What can hang from each mark
puvil: tafib
vasi: tafib
tafib: bufa debut kupa puvil
korus: debut
gipud: debut
navas: debut
vusavor: debut
debut: gipud kupa navas vusavor

Every row comes from one small tree of marks. The marks that hang from a mark follow it in brackets, in alphabetical order. Every link used is in the known rows. Which tree was each row made from?
In the rows, zero is written as 128.
Known rows
navas{debut{gipud kupa vusavor}}: [126 109 140 154 143 136 165 149  93 174 117  70 129 142 171 107  66  83
  85 120 150]
vusavor{debut{gipud}}: [106 102 111 154 156 145 128 135 131 188 178  70 160 119 121 132 105 115
  96 146 128]
debut{navas}: [121  99 137 124 138 143 132 145 151 127 171 120 146 118 139 142  97 138
  95 140 120]
debut{gipud kupa navas}: [114 104 141 138 129 151 131 133 124 149 135  80 147 122 156 114  95 105
  81 133 125]
puvil{tafib{bufa}}: [152 110 122 151 117 151 124 117 136  75 174 165 165  90  94 187 124 216
 125 104  97]
navas{debut}: [124  92 130 136 150 132 149 166 117 135 155 117 146 133 142 146  77 148
 119 131 132]
korus{debut{gipud}}: [ 94 137 139 146 176 150 130 141 131 152 157 104 166 130 140 143 120 106
  91 119 142]
korus{debut{vusavor}}: [119 135 142 140 169 144 142 136 134 149 162 130 150 132 151 147 114 107
  78  98 139]
korus{debut{kupa vusavor}}: [130 129 141 140 147 142 134 119 115 152 131 129 156 131 168 133 113 109
  70  81 129]
korus{debut{gipud kupa navas vusavor}}: [116 144 155 148 162 157 149 133 128 175 129  78 138 129 189 110  98  48
  49 114 148]
vasi{tafib{debut}}: [128  80 110 144 123 147 111 165 120  99 185 171 164 121 121 166 130 179
 107 120 101]
vasi{tafib{debut{gipud navas} kupa puvil}}: [104  86 130 154  96 147 105 176 128  87 176 125 112 138 126 164  99 187
 108 158 136]
tafib{bufa debut{gipud kupa navas vusavor}}: [129 126 126 157 129 151 143 151 116 148 134  89 104 139 142 135 120  94
  75 129 116]
tafib{debut}: [107 100 105 126 132 134 119 159 120 135 183 135 149 137 120 169 130 157
 114 121 104]
debut{gipud vusavor}: [108 110 138 147 153 140 148 138 130 163 160  85 135 134 133 127  98  97
  83 127 145]
vusavor{debut{navas}}: [123  95 117 136 149 146 127 140 151 170 192  98 147 109 139 136  92 123
  85 152 119]
vasi{tafib{puvil}}: [126  58 143 146 110 136 115 138 127  62 160 177 172 121 104 159 101 210
 130 135 127]
debut{gipud kupa navas vusavor}: [120 111 147 143 133 150 148 132 128 166 134  71 125 127 170 107  86  74
  58 125 139]
tafib{bufa debut{gipud vusavor} kupa puvil}: [106 118 123 165 109 127 124 153 115 112 153 113  78 163  87 179 116 188
 123 132 138]
vasi{tafib{bufa debut puvil}}: [135  75 121 158 109 140 107 157 117  45 160 195 148 130  74 191 133 232
 147 134 101]
vusavor{debut{gipud kupa}}: [116 100 112 157 135 144 121 117 107 191 151  70 166 121 135 118 106 116
  89 126 119]
gipud{debut{kupa navas vusavor}}: [142 103 164 124 138 139 125 137 127 159 153 109 122 119 178 109 114  95
  51 112 151]
tafib{bufa debut kupa}: [131 111 102 149 110 138 102 154 123 101 176 151 104 141  86 189 140 229
 127 110  92]

Which tree is each row?
[135 127 101 159 102 156 118 125  97 106 154 123 159 106 115 179 144 175
 115  99  90] : puvil{tafib{bufa debut{gipud kupa}}}
[ 81 100 113 142 102 123 107 157 111 122 169 104 114 159 103 178 112 191
 131 139 134] : tafib{debut{gipud} kupa puvil}
[119 107 138 148 131 141 142 121 110 164 130  84 142 133 147 113 100 101
  76 105 136] : debut{gipud kupa vusavor}
[168  97 128 161 110 163 129 153 118  94 145 162 121 117 140 142 118 152
  78 115  96] : vasi{tafib{bufa debut{kupa navas vusavor}}}
[117 103 118 152 136 154 128 129 127 191 155  56 151 112 156 109  93  89
  75 145 122] : vusavor{debut{gipud kupa navas}}
[112  94 113 141 117 126 118 152 119  81 157 163 135 148  75 195 135 213
 152 134 104] : tafib{bufa debut puvil}
[112 108 111 128 110 139 108 169 137 130 194 120 102 138 137 169 113 175
  98 129 108] : tafib{debut{navas} kupa}
[109 114 147 143 156 145 156 146 146 161 164  72 119 128 154 119  84  72
  65 145 150] : debut{gipud navas vusavor}
[119 138 150 134 173 151 148 145 154 152 165 119 134 124 173 139  99  81
  60 121 142] : korus{debut{navas vusavor}}
[118  97 113 148  93 123 103 151 118  76 162 161 101 153  71 202 129 252
 151 125 107] : tafib{bufa debut kupa puvil}
[132 105 163 121 159 141 134 151 146 156 182 111 113 119 162 122 111  94
  56 133 162] : gipud{debut{navas vusavor}}
[146  81 119 149 106 147 122 149  98 119 155 157 150 126 150 140 121 149
  81  95 104] : vasi{tafib{debut{kupa vusavor}}}
[114 141 143 153 160 150 142 122 111 174 125  90 153 136 168 120 109  74
  65  92 143] : korus{debut{gipud kupa vusavor}}
[125 119 119 152 126 156 126 150 114 130 138 100 124 132 127 144 128 125
  95 135 101] : tafib{bufa debut{gipud kupa navas}}
[154  92 110 167 101 154  93 157 119  66 178 184 119 126  86 183 137 248
 119 107  90] : vasi{tafib{bufa debut kupa}}
[124 104 109 132 116 133 131 143 101 156 155 123 135 145 150 144 120 130
  85  95 106] : tafib{debut{kupa vusavor}}
[115 107 123 159 109 130 135 139  94 119 119 111 117 158 105 158 124 148
 116 121 125] : tafib{bufa debut{gipud kupa vusavor} puvil}
[118 101 133 151 138 139 146 149  92 158 119  78 150 137 157 119  77 116
 108 125 137] : navas{debut{gipud kupa}}
[138 101 144 131 121 145 142 127 129 145 142 110 130 124 168 120  89 110
  67 113 125] : debut{kupa navas vusavor}
[130 138 110 160 102 160 116 153 136 100 193 113 106 105 117 191 123 191
 105 128 107] : puvil{tafib{bufa debut{gipud navas} kupa}}
[120 103 121 143  94 132 108 161 136  75 167 146  88 148  90 191 116 226
 135 144 111] : tafib{bufa debut{navas} kupa puvil}
[121 134 125 161 130 149 132 165 137 140 170  90  64 144 122 156 113 135
  81 135 127] : tafib{bufa debut{gipud navas vusavor} kupa}
